Known rows, with every way that one mark hangs from another
J190[J48[J374 J563 J649]]: [ 1.089  0.680  1.567 -4.748  1.465  0.272 -0.745 -0.590 -1.083 -0.553
  2.692  4.971 -0.716  0.113  5.084 -5.335 -2.580 -2.637]
J649[J48[J374 J563]]: [ 1.769  1.459  2.210 -3.638  0.129  3.946 -1.943 -1.030 -2.010  2.793
  1.695  2.422  4.269  0.534  3.502 -3.809 -1.560 -1.062]
J48[J190 J374[J350] J563 J649]: [ 5.291 -2.760  2.653 -3.601  1.144  0.616 -0.975  1.401 -0.362 -2.185
  4.154  5.011 -1.681  3.163  1.919 -6.105 -2.833 -0.524]
J563[J48[J649]]: [ 0.233  1.262 -0.981  1.965  3.176  0.029  0.472  1.798  2.517  0.923
  4.017  0.141  0.630  0.380  2.161 -0.645  1.392  0.205]
J374[J48[J563 J649]]: [ 2.473 -1.005 -0.151 -1.065 -0.028 -0.262 -1.019 -0.145  4.527 -1.810
  2.773  0.874 -4.350  2.864  1.853 -1.319 -1.219 -4.907]
J190[J48[J649]]: [-1.389 -0.641 -0.440  1.123  0.736 -1.662 -1.480  1.153 -1.406 -2.435
  3.275  0.755 -2.530 -1.322  4.502 -2.591 -0.089 -1.590]
J374[J48[J563 J649] J350]: [ 2.162 -2.445 -1.186 -0.833  1.140  1.230 -2.639 -1.317  2.791 -2.464
  3.377 -0.370 -3.789  2.080  1.561 -0.120 -4.228 -2.813]
J190[J48[J563 J649]]: [ 0.285  1.203  1.744 -1.293 -0.017 -0.287 -0.954 -1.084 -0.060 -1.027
  4.632  2.608 -3.663 -0.362  5.724 -3.823 -1.380 -4.173]
J350[J374[J48]]: [-2.423 -3.063 -0.809 -0.456  0.352  1.014 -0.674  0.816  3.787  3.413
 -2.403 -3.277 -2.428  0.802 -0.654  2.549 -1.093 -5.367]
J52[J563[J48[J190 J649]]]: [ 0.653 -0.568  1.560  4.056  4.130 -0.478  0.667  2.541  1.438 -1.221
  5.007  1.616 -0.033  5.663  5.047 -5.658  3.914 -1.849]
J374[J48[J190] J350]: [ 1.139 -5.149 -2.901 -1.497  0.066  1.579 -1.154  3.883 -0.615 -1.135
 -0.460 -3.162 -2.312  3.139 -0.181 -0.356 -1.272 -1.797]
J48[J563]: [ 2.088  2.033  2.357 -1.891 -0.772  0.947  0.197 -2.955  1.581  1.092
  1.263  1.981 -1.291  0.844  1.423 -0.772 -1.095 -2.903]
J563[J48[J374]]: [ 0.769  1.546 -1.324 -3.877  3.310  2.777  1.540  1.765  0.181  4.202
 -0.910  0.638  5.417  0.857  0.587 -0.547  0.029  1.417]
J48[J374 J563]: [ 2.871  1.833  2.178 -5.979  0.320  2.011  0.541 -1.644  0.655  1.813
 -0.398  4.270  1.381  1.233  1.026 -2.838 -2.030 -1.207]
J374[J48[J190 J563 J649]]: [ 3.412 -2.301  1.228 -1.440 -0.999 -1.431  0.503  3.948  3.889 -2.500
  3.857  1.610 -7.153  4.981  2.239 -4.063  0.680 -5.861]
J84[J350[J374[J48[J649]]]]: [-1.082  0.073 -2.371  3.625 -0.420 -0.572 -1.472  3.519  5.416  1.628
  3.401 -1.992 -4.695  0.154  0.270  1.861  0.357 -6.369]
J374[J48[J190 J563 J649] J350]: [ 3.585 -3.989  0.256 -1.122 -0.162  0.356 -1.697  2.569  2.501 -2.997
  4.339  0.333 -5.617  4.564  1.971 -3.261 -2.132 -4.016]
J350[J374[J48[J563 J649]]]: [ 0.380 -1.921  2.015 -0.031 -0.060 -0.291 -1.152 -0.892  7.032  1.442
  1.955  0.361 -5.707  2.123  1.356 -0.176 -2.099 -7.534]
J48[J190 J374 J563 J649]: [ 5.020 -1.085  4.140 -3.495  0.103 -1.136  0.393  2.563  1.108 -1.567
  3.564  5.736 -2.961  4.151  2.316 -7.033 -0.299 -1.961]
J563[J48[J190 J374]]: [ 2.213 -0.157  0.246 -3.917  1.908  2.149  2.761  5.506 -0.641  3.845
 -0.471  1.461  3.077  3.305  0.747 -3.775  1.898  0.546]

Rows
[ 1.712 -3.673 -0.210 -1.300  1.286  4.434 -2.735  3.916 -6.253  0.085
  1.469  0.167  4.479  1.493  2.315 -4.270 -1.341  1.962]
J649[J48[J190 J374[J350]]]
[ 1.170 -0.345  0.124 -4.425  2.412  2.144 -2.613 -2.540 -2.866 -1.011
  3.563  3.724  0.194 -0.562  4.954 -4.326 -5.252 -0.986]
J190[J48[J374[J350] J563 J649]]
[ 1.065 -1.488 -0.617 -1.999  5.385  4.454  0.178  0.873 -2.147  1.938
  1.060  1.360  5.695  4.905  3.699 -4.888 -0.695  0.768]
J52[J563[J48[J190 J374[J350]]]]
[ 2.669 -1.525  1.207 -3.914 -2.142  0.652  0.660  3.085  2.793  0.420
  0.162  0.004 -5.077  4.927  1.157 -2.255  0.565 -6.387]
J374[J48[J190 J563]]
[ 3.326 -2.428 -0.987 -1.536  4.432  1.768 -0.240  4.875 -0.713  0.452
  3.745  1.970  2.205  2.365  1.664 -4.053 -0.758  2.666]
J563[J48[J190 J374[J350] J649]]
[ 2.093 -0.417  0.709  1.911  2.226 -1.030  1.582  5.413  1.765  0.058
  4.352  0.102 -1.613  2.696  2.425 -3.517  3.767 -0.669]
J563[J48[J190 J649]]
[ 3.345 -1.568  2.219 -3.452  0.299  5.084 -2.646  0.949 -4.529  1.407
  2.391  1.800  3.441  2.311  3.115 -5.286 -2.308 -0.999]
J649[J48[J190 J374[J350] J563]]
[-0.677 -4.415  0.711 -0.677 -0.935  0.279  0.111  4.811  3.094  2.649
 -1.649 -2.642 -4.286  3.280 -0.803 -0.201  0.841 -6.360]
J350[J374[J48[J190]]]
[ 1.084 -0.014  0.759 -2.200  4.338  2.310  1.413  2.476 -0.303  2.602
  0.263  2.610  4.756  6.148  3.522 -5.903  2.528 -1.000]
J52[J563[J48[J190 J374]]]
[-0.739 -0.703  1.646 -2.862 -0.918  1.571 -0.269 -1.627  5.316  4.087
 -1.455 -1.151 -3.338  1.632  0.338  1.603 -2.677 -7.851]
J350[J374[J48[J563]]]
[ 0.071 -2.332 -1.821 -1.287  2.222  5.537 -3.769  0.431 -5.335  1.284
  0.463 -0.758  6.846 -0.953  1.939 -1.374 -3.449  3.240]
J649[J48[J374[J350]]]
[ 0.441  1.952  1.388 -7.154  0.156  2.408  0.016 -1.702 -2.176  2.462
 -0.184  3.353  1.133 -0.149  4.107 -3.722 -2.521 -3.012]
J190[J48[J374 J563]]
[ 3.156 -0.425  3.658 -3.920 -1.025  3.068 -1.064  2.603 -2.445  1.603
  2.172  2.955  2.258  3.066  4.153 -6.156  0.237 -2.238]
J649[J48[J190 J374 J563]]
[ 4.236  0.109  3.757 -5.794 -0.896  0.865  1.393  1.632  0.312  1.242
  0.295  4.731 -0.508  3.526  1.358 -5.676  0.038 -2.487]
J48[J190 J374 J563]
[-1.432 -3.716 -0.422  1.630  0.730 -1.095 -1.706  1.753  5.223  0.497
  0.698 -1.748 -4.288  0.918  0.310  0.900 -1.097 -4.917]
J350[J374[J48[J649]]]
[ 1.726  0.170  0.513 -3.116  1.264  6.002 -3.547 -2.739 -3.761  1.998
  2.006  1.556  5.376 -0.018  3.206 -2.632 -4.478  0.835]
J649[J48[J374[J350] J563]]
[ 2.225 -1.588 -1.532 -3.789  3.316  4.081  0.936  4.030 -2.210  3.598
  0.462  0.167  4.295  2.383  0.860 -2.608 -1.041  1.995]
J563[J48[J190 J374[J350]]]
[ 3.366 -1.077  1.082 -3.330  2.337  1.826 -1.732 -2.311  0.349 -1.480
  3.530  4.437  0.369  0.597  1.620 -3.452 -4.960  1.014]
J48[J374[J350] J563 J649]
[-0.445  1.482 -0.995 -2.014  5.340  3.255  0.740 -1.424 -0.076  3.259
 -0.158  2.137  7.139  3.195  3.608 -3.002  0.097  0.768]
J52[J563[J48[J374]]]
[ 1.852  0.595 -1.074 -1.752  4.464  0.723  0.496  2.492  1.688  1.822
  2.459  2.166  3.443  0.968  1.809 -2.192 -0.043  2.311]
J563[J48[J374 J649]]
[ 1.865 -5.155 -0.688  0.270  0.022 -2.231 -0.457  6.440  2.146 -4.022
  2.034 -0.652 -5.490  4.737  1.259 -2.431  1.561 -3.106]
J374[J48[J190 J649]]
[ 3.652 -3.341  1.907 -1.580  1.154 -2.156  0.609  5.312  0.188 -2.835
  2.087  4.097 -1.304  3.264  1.141 -6.227  1.034  0.738]
J48[J190 J374 J649]
[ 1.850 -0.979 -2.587 -1.603  5.290  2.713 -0.872  1.062 -0.046  1.297
  2.948  0.951  4.320  0.217  1.638 -1.470 -2.413  3.963]
J563[J48[J374[J350] J649]]
